Every row comes from one small tree of marks. Brackets hold a mark, then the marks that hang from it, in the order of their numbers. Every link used is in the known rows. Which tree was each row made from?
Known rows:
[k863 k972]: [ 2.17  0.06  1.24  0.01  0.05 -1.80 -1.30  0.29 -1.68 -1.88 -0.81 -2.48
 -0.17  0.16 -1.25  1.57  0.73  0.39 -1.36 -2.76 -0.26  3.95]
[k298 [k972 k4 k490 k710]]: [ 3.16  0.06  0.34 -0.44 -0.29 -5.59 -1.89  2.21 -0.29 -4.68 -3.73 -1.38
  1.77  0.32 -3.05  0.36  3.91  3.52  0.84 -0.49  2.90  4.22]
[k298 [k972 k4 k710]]: [ 3.69  0.10  0.25 -0.26  0.20 -4.99 -1.51  1.09 -0.75 -3.47 -1.90 -1.27
  1.55 -0.18 -2.15 -0.13  2.43  3.87  1.85 -0.03  1.22  4.13]
[k710 [k879 [k490 [k972 k252 k863]]]]: [ 1.68  1.17 -2.58 -2.95  0.68 -0.18 -0.31  2.55 -0.68 -5.16 -0.78 -2.24
 -1.60  1.16 -2.43  0.92 -2.06  1.35  5.17 -4.76 -0.79  7.64]
[k879 k490 k710]: [ 1.60  1.14 -0.20  0.70  0.91 -3.22 -0.71  0.27  1.56 -0.36  0.45 -1.09
  0.39  0.58 -1.11  0.47  0.94  1.30  0.72 -4.77 -1.10  3.36]
[k879 [k490 [k972 k4 k252 k710]]]: [ 4.62  0.85  0.00 -0.34  1.60 -2.14 -0.97  3.51  2.38 -3.93 -0.62  0.16
  0.03 -0.05 -2.10  0.21  1.20  2.27  3.65 -4.96  0.54  4.77]
[k104 k180 [k490 k972]]: [-0.11 -0.37  0.45  0.65  2.35 -2.56  0.65  0.84  0.07 -2.91  0.58 -2.37
  3.12  1.38 -0.76  1.75 -0.12 -0.35 -1.14 -4.07  3.44  4.53]
[k180 k972]: [ 1.61  0.07  0.51 -0.80 -0.17 -1.77 -0.13  1.58 -1.66 -1.68 -0.24 -1.85
  2.37  2.12 -1.49  0.18 -0.26  2.57  1.40 -1.36 -1.08  2.97]
[k490 [k972 k252 k710 k863]]: [ 3.28  0.78  2.82 -1.45  0.38 -0.07 -1.28  3.37 -0.67 -5.98 -1.47 -2.28
 -1.40 -0.69 -2.01 -0.43 -0.26  4.00  5.95 -2.49 -0.81  6.07]
[k763 k972]: [ 1.27 -0.88  0.46  0.48  2.28 -2.59 -0.94  0.45 -0.81 -1.25 -0.83 -3.34
  1.18  1.78 -0.47  1.24 -0.89  0.97  1.40 -0.39  3.31  4.49]
[k972 k4 k252 k490 k863]: [ 3.30 -1.56 -0.87 -3.53  1.28 -4.18 -3.32  1.92 -1.54 -5.55 -2.36 -0.38
 -0.50  2.32 -1.50  0.49  3.30  4.90  3.61 -2.37  1.33  5.04]
[k298 [k972 k490]]: [ 1.23  0.47  0.41 -1.60 -0.67 -3.50 -0.53  2.41 -1.02 -3.84 -3.91 -3.26
  2.22  1.80 -2.60  0.44  0.99  2.28  1.21 -1.16  2.22  3.23]
[k104 [k180 [k972 k710]]]: [ 2.19 -0.59  1.47  1.28  0.39 -2.77 -0.99  2.06 -0.47 -2.67  0.58 -2.35
  1.53 -0.02 -2.58  1.20  1.08  4.32 -0.01 -2.08 -0.02  4.90]
[k104 k180 [k490 [k972 k710 k863]]]: [ 0.69  0.30  1.03  1.26  0.79 -2.85 -0.38  1.12 -0.52 -5.53  0.09 -2.99
  0.40 -0.23 -1.45  1.84  1.66  0.99  0.85 -3.72  2.65  6.79]
[k180 [k972 k490 [k710 k879] k863]]: [ 0.67  1.61 -0.54 -1.17 -1.99 -2.56 -1.48  2.49 -3.19 -5.98 -2.14 -2.74
 -0.21  0.04 -3.83  1.17  1.93  2.99  1.68 -0.94 -0.14  8.04]
[k710 [k879 k490]]: [ 1.37  1.75 -3.30 -0.75  0.63 -2.89  0.28  0.40 -0.19 -2.27 -0.53 -2.03
 -0.48  0.50 -1.22  2.25 -0.55 -0.33  0.13 -4.21  0.45  5.95]
[k180 [k972 k4 k252 k490 k863]]: [ 2.98 -1.78 -0.98 -3.46  0.10 -3.63 -3.00  3.27 -2.47 -5.19 -1.78 -0.01
  1.01  3.47 -2.72 -0.27  3.13  5.54  4.38 -1.60 -0.36  4.88]
[k972 k4 k710]: [ 3.62  0.01  0.54  0.32  1.24 -4.77 -1.73  0.38 -0.25 -2.84 -0.66 -0.73
  0.68 -0.53 -0.75  0.70  2.69  2.82  0.33 -1.58  1.20  4.15]
[k879 [k490 k972] k710]: [ 1.00  0.88  0.86  0.61  1.14 -1.64  0.09  1.42  2.13 -0.55  0.54 -2.01
  1.98  1.09 -1.51 -0.13 -1.04  0.37  1.12 -5.28 -0.76  3.35]
[k879 [k490 [k972 k4 k252]]]: [ 3.61 -0.29 -1.44 -1.77  2.06 -2.28 -0.84  2.72  1.74 -2.97 -0.36 -0.01
  1.34  2.23 -1.45  0.02 -0.10  1.65  3.25 -5.31  0.59  3.93]
[k490 [k972 k4 [k710 k879] k863]]: [ 1.88 -0.01 -1.01 -1.26  0.63 -2.83 -1.50  0.50 -2.12 -5.17 -0.38 -2.47
  0.21 -0.35 -1.72  0.81  0.44  2.46  1.60 -1.39  0.92  8.06]
[k298 [k972 k710]]: [ 2.79  1.38  1.62  0.45 -0.60 -2.95 -0.41  1.74 -0.70 -3.76 -2.61 -2.61
  0.62 -1.05 -2.48  0.12  0.84  3.14  2.45 -0.50  0.53  4.07]
[k710 [k879 [k490 k972]]]: [ 0.67  1.71 -2.26 -1.05  0.88 -1.17  1.22  1.57  0.33 -2.59 -0.23 -3.17
  1.17  0.98 -1.51  1.54 -2.55 -1.21  0.26 -4.78  0.81  5.90]
[k879 [k490 [k972 k252 k863]] k710]: [ 1.90  0.25  0.72 -1.30  0.97 -0.56 -1.03  2.64  1.17 -3.17  0.14 -1.29
 -0.87  1.52 -2.22 -0.82 -0.40  3.17  5.72 -5.30 -2.28  5.12]
[k972 k4 k252 [k710 k879]]: [ 3.18  0.52 -0.59 -1.18  2.36 -2.82 -2.09  1.28 -1.19 -4.12 -0.76  0.66
 -1.05 -1.99 -2.49  0.78  1.86  4.19  2.03 -1.64  0.60  7.76]

Which tree is each row?
[ 0.89 -2.25 -1.75 -0.86  2.15 -4.89 -1.26 -0.17 -1.03 -4.29  1.02 -1.91
  2.39  2.92 -0.30  1.59  1.98  1.21 -0.01 -3.30  3.50  5.57]  [k104 k180 [k490 [k972 k4 k863]]]
[ 2.13  0.96  1.30 -0.45 -2.37 -2.93 -1.49  3.11 -2.13 -5.67 -2.46 -2.57
  0.26  0.77 -2.79  0.52  2.74  3.59  2.44 -1.27 -0.37  5.27]  [k180 [k972 k490 k710 k863]]
[ 2.44  0.20 -3.08 -2.38  2.31 -1.63 -0.61  2.34  0.69 -3.20 -0.03 -0.14
  0.71  1.47 -2.26  0.70 -0.88  1.09  2.48 -4.86  0.85  6.62]  [k710 [k879 [k490 [k972 k4 k252]]]]
[ 1.60 -0.71 -0.76  1.88  1.08 -5.32 -1.12  1.00 -0.53 -3.04  1.07  0.48
  2.62  0.77 -2.23  1.20  4.36  2.58 -1.34 -2.20  2.38  5.47]  [k104 [k180 [k972 k4 k710]] k490]
[ 4.01  0.50 -1.37 -0.21 -0.44 -3.99 -0.92  1.59  0.91 -4.69 -0.50 -2.32
 -0.29  1.12 -0.94  0.92  1.82  1.24  2.56 -4.18  0.65  5.33]  [k879 [k490 [k972 k4 k710 k863]]]
[ 1.66 -1.61  0.81 -1.62  1.26 -2.02 -1.90  4.14 -0.54 -3.88 -0.93 -1.56
  1.88  2.42 -3.54  0.84  1.26  5.25  1.37 -3.31  0.90  4.86]  [k104 [k180 [k972 k252 k490]]]
[ 2.63  0.19  1.75 -1.41  0.66 -0.88 -2.08  2.93 -1.25 -3.90 -2.69 -1.16
 -0.86  0.48 -3.25  1.09  2.15  1.86  0.47 -3.49  0.74  4.91]  [k863 [k972 k252 k490]]
[ 2.70  0.29 -0.72 -1.42  1.19 -1.89 -1.93  2.43 -1.92 -3.79  0.08  1.13
  0.52 -0.58 -3.87 -0.19  1.64  5.00  2.79 -0.97 -0.78  7.51]  [k180 [k972 k4 k252 [k710 k879]]]
[ 3.08 -1.01  0.31  1.59  2.44 -4.83 -2.35  0.48 -0.25 -2.11 -0.71 -1.70
  1.06  0.25 -1.03  1.11  1.98  2.22  1.00  0.16  4.22  5.69]  [k763 [k972 k4 k710]]
[-0.63  3.17  0.45  0.97  0.95 -1.23  1.34  0.87 -1.11 -4.26 -0.65 -1.20
  1.46 -1.76 -2.26  1.39 -0.07 -1.44  0.03 -2.63  2.27  7.39]  [k104 [k490 [k972 [k710 k879]]]]
[-0.21 -0.43 -0.70  0.92  0.89 -3.29  0.32  1.05 -1.25 -2.19  0.91 -0.98
  3.00  2.35 -1.66  1.59  1.72  1.42 -0.95 -2.68  1.67  4.33]  [k104 [k180 k972] k490]
[ 1.97  0.64 -0.42 -0.11  0.34 -4.18 -2.73  0.88 -2.10 -4.04 -1.85 -1.30
 -0.20 -1.61 -3.69  2.30  3.92  0.77 -3.37 -2.08  2.32  8.00]  [k863 [k972 k4 k490 [k710 k879]]]
[ 0.96 -2.26 -2.93 -0.58  0.57 -5.78 -1.76 -0.07 -2.30 -3.76  1.51 -0.48
  2.20  3.61 -1.34  1.38  3.81  2.91  0.18 -1.93  1.65  5.35]  [k104 [k180 [k972 k4 k863]] k490]
[ 1.76  0.87  1.58 -0.54  1.94 -0.12 -0.41  3.10  2.58 -1.36  0.24 -0.42
  0.89  0.85 -2.58 -0.84 -0.79  2.32  4.00 -5.65 -1.72  4.10]  [k879 [k490 [k972 k252]] k710]
[ 0.93  2.00  1.25 -0.09  1.11 -0.63  0.31  1.65 -0.92 -3.66 -0.73 -3.07
  1.18 -1.79 -2.27  1.03 -1.61  0.69  0.65 -2.12  0.84  6.94]  [k490 [k972 [k710 k879]]]
[ 2.56  0.39 -0.66  0.55  0.67 -3.37 -2.48 -0.40 -2.37 -3.12 -0.15 -1.06
 -0.89 -2.00 -2.89  2.06  2.62  1.11 -2.45 -1.70  0.72  7.69]  [k863 [k972 k4 [k710 k879]]]
[ 1.15  2.28  1.20  0.61 -0.38 -1.92  0.38  1.35 -1.16 -5.35 -1.30 -2.05
  0.24 -0.35 -1.15  0.66  1.51 -0.26  2.67 -2.63  1.38  5.62]  [k104 [k490 [k972 k710 k863]]]
[ 3.44  0.12  0.60 -0.14  0.82 -5.40 -2.05  1.55  0.12 -4.09 -2.38 -0.88
  1.11 -0.37 -1.42  1.03  4.21  2.54 -0.80 -2.19  2.44  4.39]  [k972 k4 k490 k710]
[ 1.77 -0.48  1.60  0.92 -0.21 -3.60 -1.28  3.42 -0.05 -3.98 -0.96 -2.76
  1.99  0.48 -3.20  1.64  2.29  3.86 -1.05 -2.57  1.78  5.18]  [k104 [k180 [k972 k490 k710]]]
[ 2.61 -0.58  0.22 -0.89  2.69 -2.11 -1.59  2.38  2.47 -1.23  0.76  0.99
  1.71  1.60 -2.10 -1.23  0.64  2.97  3.28 -5.50 -0.84  4.01]  [k879 [k490 [k972 k4 k252]] k710]
[ 2.82 -0.03  0.63 -0.18 -0.52 -4.54 -1.79  2.84 -0.80 -3.74 -1.89 -0.67
  2.60  0.99 -2.71  0.33  3.97  3.33  0.04 -1.30  1.23  4.17]  [k180 [k972 k4 k490 k710]]
[ 1.00  1.49  0.42 -0.90 -0.01 -0.88 -0.41  1.31 -2.21 -5.30 -0.91 -3.82
 -0.68 -1.14 -2.06  1.00 -1.26  1.65  2.33 -1.77  0.21  8.14]  [k490 [k972 [k710 k879] k863]]
[ 0.81 -0.88 -0.91 -0.91  0.65 -2.32 -1.35  2.09 -2.21 -5.01  0.48 -0.20
  0.12  2.36 -2.57  0.88  2.06  4.13  3.56 -2.98  0.23  6.09]  [k104 [k180 [k972 k252 k863]] k490]
[ 3.12  1.34  3.44 -0.59  1.42  0.37 -0.33  3.64  0.53 -4.21 -1.27 -1.31
  0.22 -1.38 -2.34 -0.30 -0.78  3.19  4.14 -3.03 -0.17  4.87]  [k490 [k972 k252 k710]]
[ 2.00  0.35 -1.96 -1.63  0.13 -5.34 -2.67  0.66 -2.33 -6.08 -2.21 -1.81
 -0.73 -0.54 -2.21  1.93  3.67  2.81  0.22 -1.51  2.26  8.11]  [k972 k4 k490 [k710 k879] k863]
[ 4.31 -0.73  0.27 -1.49 -0.36 -2.79 -2.94  2.51 -1.94 -5.01 -0.58  0.59
 -0.77  0.76 -2.76 -0.82  3.05  6.48  5.30 -0.87 -1.77  5.81]  [k180 [k972 k4 k252 k710 k863]]
[ 3.88 -0.35 -0.20 -0.48  0.22 -5.12 -2.42  0.05 -1.39 -4.60 -0.68 -1.50
 -1.11 -0.01 -0.40  0.75  3.26  3.71  2.10 -1.31  0.29  5.34]  [k972 k4 k710 k863]
[ 2.16  2.39 -2.81 -0.30 -1.01 -3.37 -0.78  0.61 -0.75 -5.13 -0.77 -2.58
 -3.36 -1.43 -2.01  2.49  1.17  1.05  2.04 -3.88 -0.28  8.12]  [k972 [k710 [k879 k490]] k863]
[ 3.04  2.35  0.72  1.05 -0.08 -1.66  0.87  2.73  2.14 -3.30 -0.96 -2.51
  0.37 -0.31 -1.30  0.90 -0.41 -0.49  1.67 -4.97  0.55  4.36]  [k879 [k490 [k972 k710]]]
[ 2.97  0.81  0.70 -0.39 -1.67 -3.12 -1.08  1.40 -1.93 -5.34 -2.56 -3.50
 -1.02 -0.60 -2.26  0.29  1.27  4.00  4.32 -0.05 -0.13  5.13]  [k298 [k972 k710 k863]]
[ 3.00  2.28 -2.27 -1.21 -0.15 -1.80 -1.32  2.13 -0.44 -5.95 -1.14 -1.11
 -4.56 -1.71 -2.91  1.74  1.07  2.84  4.74 -4.11 -0.95  8.86]  [k972 k252 [k710 [k879 k490]] k863]
[ 2.98  0.79  1.69 -1.36 -1.46 -1.36 -2.08  4.52 -1.54 -6.48 -2.71 -1.07
 -1.04  0.59 -4.04 -0.07  2.81  5.49  5.18 -1.93 -0.94  6.15]  [k180 [k972 k252 k490 k710 k863]]
[ 4.27 -0.04  1.70 -0.50  0.75 -3.09 -3.58  2.90 -0.49 -4.83 -2.59  0.34
 -1.09 -0.96 -3.76  0.98  4.84  3.35 -0.05 -2.99  1.41  5.92]  [k863 [k972 k4 k252 k490 k710]]
[ 2.55 -1.40 -1.35 -2.43  0.43 -5.83 -2.73  0.49 -1.58 -4.69 -2.14 -2.01
  0.66  2.73 -0.43  1.13  3.28  2.78  0.82 -1.93  2.17  4.27]  [k972 k4 k490 k863]
